What can hang from each mark
Q826: Q18 Q757 Q827 Q886 Q991
Q991: Q631
Q631: Q991
Q429: Q827
Q757: Q175 Q826
Q886: Q631
Q18: Q611
Q827: Q429

Every row comes from one small tree of marks. The marks that hang from a mark follow it in brackets, in the order of their numbers. Every link used is in the known rows. Which tree was each row made from?
Known rows
Q757(Q175 Q826(Q886)): [ 0.66 -0.71 -0.68 -1.28 -0.42  4.86 -6.16  0.47 -2.98  0.11  2.00  1.88
 -0.80 -1.29 -0.28  1.57  2.08 -1.26  2.29  1.92  0.97]
Q429(Q827): [-1.00 -1.04  3.37 -0.47  0.20 -1.49 -1.57 -0.45  2.46  1.73  1.51 -1.99
 -0.50 -1.41  1.28 -0.73 -0.65 -0.23 -0.07 -2.03 -1.34]
Q826(Q886): [-0.30 -0.59  2.37  1.31 -1.02  2.37 -5.34 -1.03  2.01 -0.83  1.49  2.66
  0.47  0.44  0.42 -0.27  0.48 -0.10 -1.17  1.34 -0.45]
Q757(Q175 Q826(Q18 Q827 Q991)): [-1.65  0.09 -2.41 -1.03 -0.58 -1.42  5.85  1.23 -4.01  0.98 -2.46 -2.28
 -0.91 -1.89 -0.99  1.17  0.09 -0.54  2.56 -1.02  1.34]
Q757(Q826(Q886)): [-0.28 -0.89  0.96  1.11 -1.04  2.63 -6.70 -0.63 -0.28 -1.26  1.44  4.10
 -0.08 -0.43 -0.12  1.05  1.46 -0.76  0.14  1.66  2.74]
Q757(Q175 Q826(Q18(Q611) Q991)): [-2.40 -1.14 -1.96 -2.19 -1.04  1.68  2.33  1.74 -5.61  2.22 -0.77  3.61
 -1.35  0.28  4.23  0.28  0.81 -1.25  2.99 -1.37 -1.28]
Q826(Q757): [-0.07  0.32  1.81  1.07  3.41 -0.32 -1.50 -0.86  4.56  1.84  3.50 -2.08
 -0.51  2.83  0.57  0.10  0.13 -0.09 -0.61 -1.89 -0.06]
Q886(Q631(Q991)): [ 1.59 -1.71  3.19  1.74 -0.73  3.87 -0.66  2.05  2.77  2.94  1.11  2.48
 -1.29  1.16 -1.54 -1.17 -0.15 -0.87  1.30 -1.04 -0.60]
Q827(Q429): [ 1.73 -0.72  3.38 -1.97  0.16  1.97 -0.94 -0.09  1.29  2.45  1.61  4.60
  0.73  0.56  0.13 -0.56  1.54  0.02 -0.55 -3.33  0.19]
Q826(Q18 Q827(Q429) Q886(Q631)): [ 2.90  2.14 -1.12 -0.91  0.38  0.27  3.43  1.29 -0.79 -1.39 -2.95 -1.60
  1.69 -3.75 -0.79  0.47 -1.18  0.40 -2.88 -2.33  1.07]
Q757(Q175 Q826(Q18 Q827 Q886)): [-0.20  0.74 -2.58 -1.08  0.04  0.91  0.58  0.40 -4.16 -0.82 -0.05 -4.20
  0.17 -3.41 -0.75  1.90  0.10 -0.42  2.06 -0.86  2.95]
Q826(Q18 Q757): [-0.73  0.94  0.66  0.99  3.89 -1.64  2.04 -0.46  3.01  2.69  3.44 -4.62
 -0.16  2.53  0.32 -0.21 -1.26  0.41 -0.61 -5.24  0.00]
Q826(Q827 Q991(Q631)): [-0.04 -0.57  1.81  1.09 -1.94 -6.24  4.19 -1.89  1.68 -0.39 -2.80 -0.04
  2.08  1.89 -1.78 -2.30 -0.69  1.70 -1.87  1.78  0.32]
Q886(Q631): [ 0.94 -0.54  2.05  2.10  0.68  3.92 -2.34  1.79  2.33  2.25  0.50  3.27
 -0.79  0.96  0.65 -0.30  0.40 -1.13 -2.01 -0.13 -0.90]
Q826(Q18 Q757 Q886(Q631) Q991): [ 0.99  1.65 -2.63  1.39  1.39 -0.56  2.07  1.13  1.66 -1.36 -1.83 -1.76
 -1.12  0.46 -0.77 -0.08 -1.74  0.50 -2.64  1.40 -3.52]
Q826(Q886 Q991): [-1.07 -1.04  1.52  1.18 -2.83  0.31 -2.44 -0.77  1.42 -2.00 -1.43  4.91
 -0.18  0.77 -0.32 -0.83  0.55  0.37 -0.96  3.81 -2.85]
Q826(Q757(Q175) Q991): [-0.06  0.12 -0.44 -0.95  2.13 -0.16  1.83  0.18  1.45  1.89  0.97 -1.90
 -1.80  2.69 -0.29 -0.07  0.68 -0.14  1.38  1.05 -3.97]
Q991(Q631): [ 1.47 -1.42  3.65  1.01 -0.42 -1.32 -2.61 -1.82  2.01  2.89  2.58  1.83
  2.21  3.54 -1.18 -2.71  0.34  1.08 -1.97 -0.79  0.31]
Q18(Q611): [-2.47 -1.34  2.72  0.19  0.24  1.76 -2.73 -0.22  1.01  1.76  1.58  5.14
  0.25  2.40  6.84 -1.07  0.46 -0.97 -0.44 -1.63 -0.76]
Q757(Q175 Q826): [-0.05 -1.03  0.30 -1.01  0.50  4.23 -3.42  1.07 -2.49  2.81  2.59  1.75
 -1.23 -0.05  0.09  1.26  2.15 -1.76  2.84 -0.54  1.39]
Q757(Q175): [ 0.03 -1.08  2.01 -0.79  0.94  3.74 -1.94  0.66 -0.09  3.53  2.74  0.33
 -0.66  1.12  0.68 -0.07  1.51 -1.04  1.60 -1.08 -1.81]
Q631(Q991): [-0.44 -2.73  4.77  1.13 -1.45  1.21 -0.61 -0.39  3.15  2.65  2.95  1.77
 -0.64  2.20 -1.80 -1.62  0.25  0.07  3.18 -2.37  0.21]
Q757(Q175 Q826(Q827 Q886 Q991)): [-0.43 -0.07 -2.22 -1.16 -1.76  0.18 -0.07  0.20 -3.48 -3.00 -2.60  0.06
 -0.56 -2.64 -1.13  1.64  1.19 -0.48  2.21  4.51  0.88]

Which tree is each row?
[-2.63 -0.79  0.47  0.01  0.14  1.25 -0.88  0.51 -2.24  2.19  1.38  3.75
  0.01  0.67  4.89  0.23  0.09 -0.96  0.96 -3.93  2.62] : Q757(Q826(Q18(Q611)))
[-2.98 -0.79 -0.34  0.05 -2.77 -0.60  0.97 -0.15 -1.49 -1.22 -1.98  4.70
  0.14  0.62  4.84 -1.43 -1.01  0.35 -0.74  0.28 -3.34] : Q826(Q18(Q611) Q886 Q991)
[ 2.66 -1.24 -0.81 -0.90 -1.05  6.65 -4.77  2.47 -2.81  0.47  1.25  1.73
 -1.84 -1.73 -2.25  1.20  1.45 -1.78  3.50  2.15  0.47] : Q757(Q175 Q826(Q886(Q631(Q991))))
[-0.85 -0.32 -0.02  1.01 -0.87  1.55 -3.36 -0.32 -1.61 -0.23  1.41  1.61
  0.18 -1.00 -0.36  0.71  0.14 -0.28  0.16 -1.31  2.64] : Q757(Q826(Q18 Q886))
[-1.28 -0.14 -0.87  1.09 -2.49 -1.87 -0.49 -0.84 -0.57 -4.13 -3.39  2.40
 -0.02 -1.77 -1.08  1.07  0.31 -0.07  0.28  4.49  2.66] : Q757(Q826(Q827 Q886 Q991))
[ 0.61 -0.90  0.47  0.73 -3.38 -3.59  1.02 -1.56 -0.61 -0.45 -1.29  1.75
  2.18  1.75 -2.17 -2.94 -1.04  2.17 -2.26  0.94 -2.53] : Q826(Q18 Q886 Q991(Q631))
[ 1.30  0.98 -0.74 -1.16  2.89  2.42 -4.17 -0.56  1.27 -0.07  3.54 -3.95
 -0.74  0.83  0.08  0.91  0.64 -0.22  0.59  1.28 -2.07] : Q826(Q757(Q175) Q886)
[ 1.31 -0.96 -0.30  1.22 -1.62  3.29 -2.06  1.75 -1.29  0.09  0.51  1.62
 -0.81 -1.62 -2.28  0.43 -0.41 -0.55  1.46 -1.00  2.25] : Q757(Q826(Q18 Q886(Q631(Q991))))
[-0.95  0.96 -1.53  0.83  0.55 -2.82  1.92 -0.99  1.80 -1.42  0.02 -2.22
 -0.50  1.50 -0.83 -0.42 -1.36  1.18 -1.11  0.26 -2.82] : Q826(Q18 Q757 Q886 Q991)
[-0.44  2.49 -1.50  1.03  3.15 -4.10  2.89 -1.54  2.46 -2.20  0.63 -8.68
  1.09 -0.70 -0.39  0.73 -2.31  1.08 -1.32 -2.10  1.73] : Q826(Q18 Q757 Q827 Q886)
[-0.08 -1.50  0.16  0.79 -2.26 -3.09  1.89 -0.64 -2.05  1.87 -0.59  3.13
  0.90  1.72 -2.08 -1.58  0.00  0.94 -0.38 -1.13  1.32] : Q757(Q826(Q18 Q991(Q631)))
[ 0.36  1.22 -1.03 -1.79 -2.30 -3.77  6.32 -0.56 -1.05 -2.66 -4.38 -0.08
  1.60 -2.48 -1.45 -0.22 -1.08  1.48 -1.34 -0.94 -0.40] : Q826(Q18 Q827(Q429) Q886 Q991)
[-0.66  0.30  0.14  1.25 -0.92 -0.38 -3.18 -1.00  0.07 -2.88 -0.72  0.37
  0.59 -2.09 -0.32  1.53  0.43 -0.28  0.13  1.98  4.64] : Q757(Q826(Q827 Q886))
[ 2.13  0.25  0.01  0.57 -0.24 -4.06 -1.88 -2.55  2.63 -1.98  0.49 -0.26
  1.35  3.26 -2.29 -2.04 -0.42  2.21 -2.46  4.06 -2.47] : Q826(Q757 Q886 Q991(Q631))
[-0.78  0.53 -1.69 -1.08  2.41 -1.28  5.35  0.73  0.11  2.83  1.06 -4.46
 -1.52  2.01 -0.61 -0.13 -0.58  0.14  1.31 -2.50 -3.81] : Q826(Q18 Q757(Q175) Q991)
[-1.87 -0.41  0.10  1.26 -1.31 -2.69  2.34 -0.38  0.10 -1.20 -2.67  2.12
 -0.50 -0.46 -0.76  0.75  0.40 -0.19  0.85  1.78  3.06] : Q757(Q826(Q827 Q991))
[-0.29  1.35 -2.12  1.90 -1.43 -2.03  5.01  1.34  0.04 -3.08 -5.33 -1.29
  0.26 -2.14 -0.77 -0.24 -2.13  0.47 -2.71  2.08 -1.17] : Q826(Q18 Q827 Q886(Q631) Q991)
[ 3.29  1.69 -2.07 -0.59  3.36  4.57 -4.31  1.51  0.86  0.05  2.04 -3.61
 -1.21  0.14  0.02  1.16  0.31 -0.99 -0.85  2.45 -2.80] : Q826(Q757(Q175) Q886(Q631))
[ 0.90  2.31 -1.90 -0.89  3.27 -0.96 -0.37 -1.02  1.39 -2.12  1.39 -8.19
  0.04 -0.80 -0.24  1.54 -0.41  0.06  0.39  1.74  0.18] : Q826(Q757(Q175) Q827 Q886)
[-0.10 -1.25 -1.45 -1.34 -2.21  3.29 -3.52  0.63 -3.56 -0.93 -0.76  3.79
 -1.34 -0.73 -0.90  1.15  2.03 -0.97  2.34  4.35 -1.00] : Q757(Q175 Q826(Q886 Q991))
[ 2.64  2.67 -3.12 -0.18  3.92  1.13 -0.39  1.13  1.11 -1.94 -0.43 -7.54
 -0.67 -1.65 -0.25  1.67 -0.65 -0.73 -0.99  2.54 -0.63] : Q826(Q757(Q175) Q827 Q886(Q631))
[ 0.72 -0.69 -1.05  1.48 -2.43  3.02 -4.00  1.47 -1.06 -2.07 -2.53  6.59
 -1.22 -0.96 -0.74  0.72  0.90 -0.81 -1.04  5.06 -0.06] : Q757(Q826(Q886(Q631) Q991))
[-3.30  0.67  0.77  0.30  0.95 -2.68  4.78 -0.27 -0.15  0.82 -0.76 -1.81
  1.32  0.13  5.68 -0.56 -1.75 -0.07 -0.65 -4.73  1.50] : Q826(Q18(Q611) Q827)
[-0.09  1.40 -0.74 -2.86 -0.37 -1.53  3.07 -0.65 -2.31 -2.07 -1.80  0.19
  2.44 -2.31  4.79 -0.26 -1.07  0.62 -1.32 -3.71  1.30] : Q826(Q18(Q611) Q827(Q429) Q886)
[ 0.60  1.04  1.24 -1.51  0.92 -2.53  6.25 -0.09  0.20  1.57 -0.80 -2.20
  1.78 -1.50 -0.39 -0.36 -0.83  0.70 -0.75 -6.22  2.34] : Q826(Q18 Q827(Q429))
[ 0.70 -1.44 -1.24 -1.55 -1.74 -1.03  2.30  0.48 -4.77  3.26  0.09  0.97
  0.25  0.98 -2.18 -1.05  0.73  0.29  1.73 -0.85 -0.38] : Q757(Q175 Q826(Q18 Q991(Q631)))
[ 1.11  1.59 -0.57 -1.81  2.11 -4.88  6.49 -0.97  2.85 -0.77 -2.45 -2.16
  0.34  0.38 -1.12  0.06 -0.20  0.94 -0.77 -0.83  0.11] : Q826(Q757 Q827(Q429) Q991)
[ 0.13  2.05 -0.55  1.05  2.72 -2.86 -0.75 -2.00  3.92 -3.23  0.76 -6.12
  0.77 -0.22 -0.08  1.02 -0.99  0.75 -1.46  1.33  1.70] : Q826(Q757 Q827 Q886)
